In the rows, zero is written as 128.
Known rows, with every way that one mark hangs from another:
q155{q92{q716{q48}} q181{q320} q280{q926}}: [164 144 138 133 169 133  93 138 135 129 144 139 128  95 130 232 133 140
 129 133 110 113 143 131 129 105 110 150 117 128 161 119 129 137 132 103
 181 102 122 114 104  93 144 114 157 111 120 128 112 117 130 173 125 111
 138 112 132 108 127 124  73 143 133 137 109  77 113 122 151 176 174 137
 151  98 161]
q83{q92}: [130 147 128 128 127 142 135 123 127 156 129 135 125 125 111 147 123 130
 127 112 115 126 129 123 108 141 144 128 132 126 147 130 123 132 120 124
 132 126 127 127 128 124 128 103 122 141 139 129 119 139 118 141 123 138
 126 133 125 120 127 116 134 132 128 129 130 129 124 129 131 144 122 114
 142 133 129]
q92{q716{q48 q181}}: [147 115 137 123 127 109 135 150 133  99 141 138 128 119 139 161 122 126
 126 145 116 116 133 132 148 108 125 130 125 150 132 113 132 134 125 130
 131 110 122 121 118 131 134 169 126 121  97 135 122 115 123 173 128 125
 120  99 143 123 113 153  95 126 122 144 132 127 139 129 136 137 123 152
 161 135 134]
q791{q280{q83{q92{q716}}}}: [121 158 134 130 138 129 100 128 130 149 142 141 141 124 103 194 144 143
 125 104 128 112 131 124  96 117 142 129 145 116 145 107 108 134 116 133
 122 119 125 131 123 119 131 115  99 137 145 139 120 118 110 149 133 137
 132 115 117  94 140 124 135 139 128 134 135 127 131 126 140 171 132 135
 156  93 130]
q181{q83{q92 q791} q320}: [152 173 130 128 144 160 106 137 126 180 131 142 118 136 102 168 122 122
 131 118  84 116 133 111 106 145 148 139 133 128 131 120 117 140 134 124
 112 125 127 130 139  93 123  55 140 123 131 131  86 148 118 122 135 127
 138 141 119 111 127  82 122 124 155 135 125  90 108 128 132 176  94  86
 147 103 142]
q280{q83{q92 q791} q926}: [137 205 133 108 167 146 107 108 126 165 132 135 123 117 108 159 140 123
 119 109 115 118 121 111  91 150 140 121 150 162 155 112 121 139 125 131
  94 118 123 130 139 101 134 101 150 147 138 136 134 130 122 133 143 137
 131 120 111 100 136 112 133 126 153 136 125 119 121 128 143 136 117  86
 111  94 134]
q280{q83 q926}: [128 168 131 121 160 120  94 115 130 143 139 129 124 119 129 166 147 121
 120 137 139 120 123 121 119 131 115 119 146 147 143 114 123 132 130 130
 131 121 123 133 125 116 133 125 139 131 141 136 147 107 144 109 138 127
 128 116 119 109 142 104 126 123 141 134 123 127 130 127 138 124 126 118
 130  94 126]
q181{q83{q92{q716} q791{q280}} q320}: [150 177 134 130 146 160  88 139 128 151 138 143 134 133  89 190 128 133
 134 100  87 109 136 116 106 127 155 147 136 113 136 106 110 139 129 128
 115 120 122 128 132  95 126  76 119 126 125 134  83 140  98 136 136 127
 143 128 114  99 131  98 125 136 145 135 128  93 115 126 136 201 105 104
 156  88 143]
q83{q791}: [143 147 128 110 136 142 135 125 124 125 120 131 130 127 119 106 126 127
 128 113 117 126 124 124 127 133 139 130 131 144 122 122 131 132 129 132
  88 127 125 124 142 115 129 119 136 136 114 129 123 143 112 136 139 129
 131 128 124 122 122 156 127 131 137 131 128 117 120 129 130 123 121 107
  94 120 136]
q155{q92 q280}: [135 131 130 132 137 137  95 121 127 172 135 133 136 119 118 177 131 145
 131 110 122 128 135 126 113 136 126 143 130 114 138 134 118 128 128 113
 149 119 128 124 120 115 131 107 128 134 144 127 117 131 121 144 121 129
 133 132 124 123 134 129 106 138 134 127 121 106 112 122 138 160 145 133
 112 109 148]
q280{q83{q92{q716{q48 q181}} q791} q926}: [151 195 139 102 159 130 113 125 131 141 141 142 125 109 114 186 137 120
 117 122 105 107 124 115 104 132 137 123 149 174 156 101 123 143 123 135
  96 106 118 122 132 105 141 125 147 144 114 144 129 120 113 173 142 135
 126  99 125  92 125 131 104 126 147 148 127 117 132 129 151 146 111 105
 139  97 137]
q791{q83{q92} q280{q926}}: [121 195 130 143 155 134  55 107 131 113 153 130 131 130 110 131 156 142
 128  95 131 130 133 125 101 102 137 136 152 125 153 114 113 131 125 128
 129 122 134 134 126 116 136  79 100 135 145 143 134 122 119 102 143 131
 128 117  95 103 143 128 128 151 127 129 134 136 133 125 136 151 132 113
 132  85 127]
q181{q83{q92 q791}}: [147 162 133 121 142 151 103 127 122 182 125 141 125 134 103 150 127 122
 129 104  91 125 128 112 100 159 152 131 146 136 131 120 117 137 127 126
  94 121 127 129 140 111 124  80 138 140 122 134 101 151 112 124 135 137
 136 143 118 113 129 119 123 127 155 136 131 107 119 130 134 159  96  96
 136 109 138]
q155{q280{q83{q92 q791} q926}}: [142 198 134 114 168 149  82 106 127 176 131 137 132 118 104 175 147 140
 124 102 124 122 127 115  89 150 140 129 158 144 149 115 105 139 131 126
 102 122 124 128 133 101 139  94 136 142 140 135 133 129 115 144 145 134
 133 112 107  96 143 127 105 135 157 139 124 118 115 120 149 142 136  90
 105  78 149]
q280{q83{q92{q716{q48 q181}}} q926}: [140 179 139 116 158 115 102 130 135 148 151 141 122 112 122 208 140 121
 117 135 116 108 128 121 113 127 127 120 144 161 160 106 123 141 121 131
 134 104 118 127 120 114 138 143 135 135 123 143 134 106 128 158 134 133
 124  96 127  96 130 109 102 125 141 147 127 124 138 128 150 147 118 124
 173 102 132]
q155{q181{q320} q280{q926}}: [147 134 135 145 167 136  78 122 133 119 128 134 128 110 120 177 133 136
 130 152 131 133 140 128 135 102 114 143 124 130 135 131 123 133 142 108
 173 134 134 119 115  97 143  98 149 101 132 127 128 122 140 132 138 120
 135 122 116 115 142 114  92 137 138 136 109  99 118 121 142 135 165 114
 111  88 158]
q181{q83{q791} q320}: [151 151 131 128 145 147 102 141 125 149 129 135 122 138 111 158 128 118
 131 131  94 119 133 118 126 128 131 138 129 129 109 119 122 136 140 126
 108 129 128 129 138  98 121  84 145 114 127 129  96 144 127 115 137 120
 140 137 121 120 128  91 115 121 150 134 123  93 110 129 128 164 101 102
 134  99 145]
q155{q181{q320} q280}: [148  99 134 147 149 136  91 135 131 141 119 136 133 121 126 179 127 140
 131 144 129 131 141 131 142  98 120 144 120 119 117 128 124 133 139 106
 162 134 136 116 118 103 136  97 136  97 130 125 115 133 134 145 133 122
 132 130 121 118 141 127  89 139 133 134 115  96 108 123 139 147 168 125
 124  98 157]
q83{q92{q716}}: [133 154 133 116 125 146 136 132 127 152 135 139 133 121 113 173 115 126
 126 105 121 116 127 124 105 138 154 132 131 124 155 115 127 135 115 131
 143 114 120 127 124 125 129 133 123 147 119 131 112 125 113 159 120 138
 133 132 135 104 124 131 133 136 128 129 133 120 131 129 133 163 136 125
 161 130 130]

Rows:
[163 151 141 140 176 148  44 141 132 172 143 145 130 105 106 252 126 128
 129 132 107 113 141 121 129 113 117 155 127 117 154 116 127 137 135 101
 195 107 126 119 107  89 138 106 165 112 124 132 101 114 137 135 126 119
 145 143 122  99 142  89  81 135 150 136 107  60 112 123 149 196 157 130
 137  74 161]
q155{q92{q716} q181{q83 q320} q280{q926}}
[134 134 132 131 141 129  78 125 129 208 137 140 134 121 120 204 141 143
 125 114 130 121 128 122 104 139 120 136 139 119 131 123 111 130 126 113
 137 113 127 129 121 108 131 105 131 131 157 132 116 125 132 141 127 131
 135 130 122 113 141 117  98 135 145 131 123 103 111 124 146 166 147 138
 130  91 147]
q155{q92 q280{q83}}
[146 196 138 117 149 150 108 116 129  96 135 139 139 108  78 151 132 138
 128 100 105 122 134 117 106 114 156 139 142 146 160 109 119 137 129 139
 116 122 125 121 134 107 143 116 124 149 112 141 123 126  90 159 143 144
 127 111 117  96 124 139 130 141 140 141 128 130 133 124 144 150 108  94
  88 103 143]
q83{q92{q716{q181}} q791{q280{q926}}}
[147 114 138 147 161 141  81 133 131 190 125 150 130 120 118 219 135 137
 125 130 122 121 136 122 119 105 126 138 132 125 126 124 112 138 129 104
 157 127 136 121 122  92 135  77 131 105 146 132 111 137 137 155 135 131
 132 134 117 100 150 107  89 136 144 140 116  92 103 125 147 169 161 120
 149  81 157]
q155{q181{q320} q280{q83{q92}}}
[164 138 135 137 140 132 110 148 132 152 135 150 113 134 118 175 128 124
 128 145  72 121 143 117 131 124 132 135 126 153 118 124 121 141 140 123
 100 118 127 123 137  98 126  76 138 108 117 138  91 150 117 146 140 126
 125 115 127 121 116 103  86 120 154 150 127 104 112 131 137 160  76 100
 169 122 147]
q716{q48 q181{q83{q92 q791} q320}}
[142 148 135 147 131 120  85 143 137 106 159 143 130 133 125 173 142 140
 128 117 110 114 141 130 121  76 136 144 135 125 127 105 112 138 125 127
 137 110 131 128 122 109 130  96  94 112 126 145 101 125 111 147 140 122
 126 103 113 103 127 133  97 152 116 139 137 117 129 127 138 192 131 141
 183  94 138]
q791{q83{q92{q716{q48 q181{q320}}}} q280}
[153 105 134 146 132 106  97 154 136 128 143 139 114 138 135 181 132 122
 129 175  94 121 143 126 151 107 110 132 123 142 107 124 120 136 143 120
 134 120 128 124 122 111 127 106 126  92 118 137 102 134 140 129 135 118
 122 111 133 135 119  94  81 115 146 146 125 110 126 129 132 148  88 132
 187 120 141]
q716{q48 q181{q83 q320}}
[156 127 138 131 134 143  88 146 132 152 138 145 136 112 107 222 120 139
 129 128 111 117 139 124 124 108 128 152 120 117 135 121 123 133 129 115
 182 110 126 118 116 102 134 128 137 118 130 132  95 111 125 167 122 130
 133 130 137 112 126 116  88 139 130 137 119  86 120 123 142 184 141 138
 125 102 159]
q155{q92{q716{q181{q320}}} q280}
[153 143 140 130 165 141  76 125 128 142 134 138 137  95 110 211 127 138
 126 120 127 121 136 126 121 114 123 148 132 126 163 119 134 132 125 105
 178 112 126 116 108 109 145 141 161 134 118 131 126 114 127 164 127 129
 136 134 125 104 137 140  94 145 133 131 112  88 121 122 151 159 175 135
 107  92 154]
q155{q92{q716} q181 q280{q926}}
[136 144 137 143 131 114  82 137 134 106 155 144 135 131 126 160 142 143
 126 109 118 118 139 130 119  81 142 139 143 130 130 106 115 136 119 127
 122 109 131 126 121 123 132 112  91 126 119 148 108 127 106 150 142 129
 122 103 111 104 129 159 101 153 117 139 142 134 141 128 139 173 134 147
 174  98 135]
q791{q83{q92{q716{q48 q181}}} q280}
[153 123 137 140 138 110  87 139 131 107 133 140 128 134 119 140 148 137
 131 132  96 126 139 124 141 114 124 133 139 155 111 122 112 134 139 129
  79 124 128 123 129 118 130 108 122 112 102 144 116 144 108 135 148 126
 119 104 116 123 121 142  87 125 147 150 133 127 127 127 135 130  80 125
 130 111 142]
q716{q48 q181{q83{q791{q280}}}}
[154 139 135 151 156 152  88 135 127 148 120 147 125 126 100 173 132 135
 131 112  91 125 140 118 119 110 140 145 129 126 124 122 118 138 134 114
 120 133 136 120 132  89 130  55 137 110 125 133  97 156 117 124 143 130
 135 148 108 108 134 107 116 133 152 135 119  87 109 129 137 174 115 104
 129  96 149]
q155{q181{q83{q92 q791{q280}} q320}}
[146 153 134 131 137 138 111 156 133 166 149 143 121 133 121 213 122 121
 130 132  90 103 137 123 116 137 136 135 127 117 140 114 119 140 127 123
 148 106 117 130 118 108 122  96 124 116 122 132  86 128 125 148 121 115
 139 120 133 112 123  94 101 125 142 138 129  93 120 128 135 195 116 124
 224 113 137]
q181{q83{q92{q716{q48}}} q320}
[169 129 138 121 136 119 111 163 133 111 141 144 124 127 126 185 121 117
 127 150  89 109 136 123 141 111 127 137 126 146 112 105 128 140 137 129
 114 112 121 121 124 106 127 130 141 110  88 137  96 126 117 157 137 118
 131 106 137 116 114 120  84 122 141 146 128  92 126 129 138 165 102 130
 170 109 145]
q92{q716{q48 q181{q83{q791} q320}}}
[137 162 132 110 146 144 126 124 125 182 123 143 128 125 116 154 131 130
 120 103 110 116 120 115  97 146 145 123 146 146 137 114 117 138 120 128
  84 118 125 127 144 106 127  94 131 144 136 134 121 142 115 148 138 137
 131 131 120 102 134 126 128 129 149 135 130 115 114 131 140 150 119 100
 126 103 134]
q280{q83{q92 q791}}
[141 142 135 124 135 143 108 135 128 159 140 137 141 113 111 208 125 144
 130 101 123 118 133 128 111 134 133 146 130 106 143 121 120 131 122 116
 159 110 121 122 112 118 132 138 132 139 128 127 108 112 114 163 119 128
 138 129 134 111 131 145 101 143 128 128 125 101 118 122 140 177 160 145
 132 107 149]
q155{q92{q716} q280}
[150 105 138 149 156 135  54 134 126 200 123 144 131 121 114 208 132 137
 130 117 116 129 136 123 129 125 119 145 134 117 127 132 122 132 130  95
 161 112 135 119 114 110 133 100 152 118 128 132 108 139 137 131 128 130
 135 159 117 118 142 128  84 136 149 133 116  86 109 126 143 167 146 141
 121  93 156]
q155{q92 q181{q83} q280}
[149 208 135 127 161 160  75 131 129 135 143 138 132 123  85 190 135 129
 132 101  85 110 138 115 101 124 152 145 142 124 152 103 111 140 132 132
 124 119 121 128 129  91 131  72 127 129 123 136  92 128 101 125 138 126
 143 121 111  95 132  91 122 133 151 139 125  95 117 124 139 191 104  93
 140  78 146]
q181{q83{q92{q716} q791{q280{q926}}} q320}
[139 178 134 114 136 159 133 121 126 117 130 139 146 116  92 148 129 143
 131  78 105 118 129 121 102 126 164 139 142 126 150 110 114 136 117 135
  94 119 122 124 137 115 134 107 112 153 114 135 110 137  81 164 135 138
 132 119 118  98 125 152 136 148 132 133 134 123 127 125 136 165 127 105
 118 109 138]
q83{q92{q716} q791{q280}}
[143 146 136 134 130 138  88 146 131 141 147 144 124 133 122 172 119 119
 122 125 110 115 133 122 120  92 144 141 133 130 131 105 127 139 124 125
 161 115 134 127 130 108 126 115 124 119 123 140  95 122 133 139 131 132
 129 132 124 101 127 119 108 142 121 136 134 107 128 131 135 193 135 131
 162  99 137]
q791{q83{q92{q716{q181{q320}}}}}
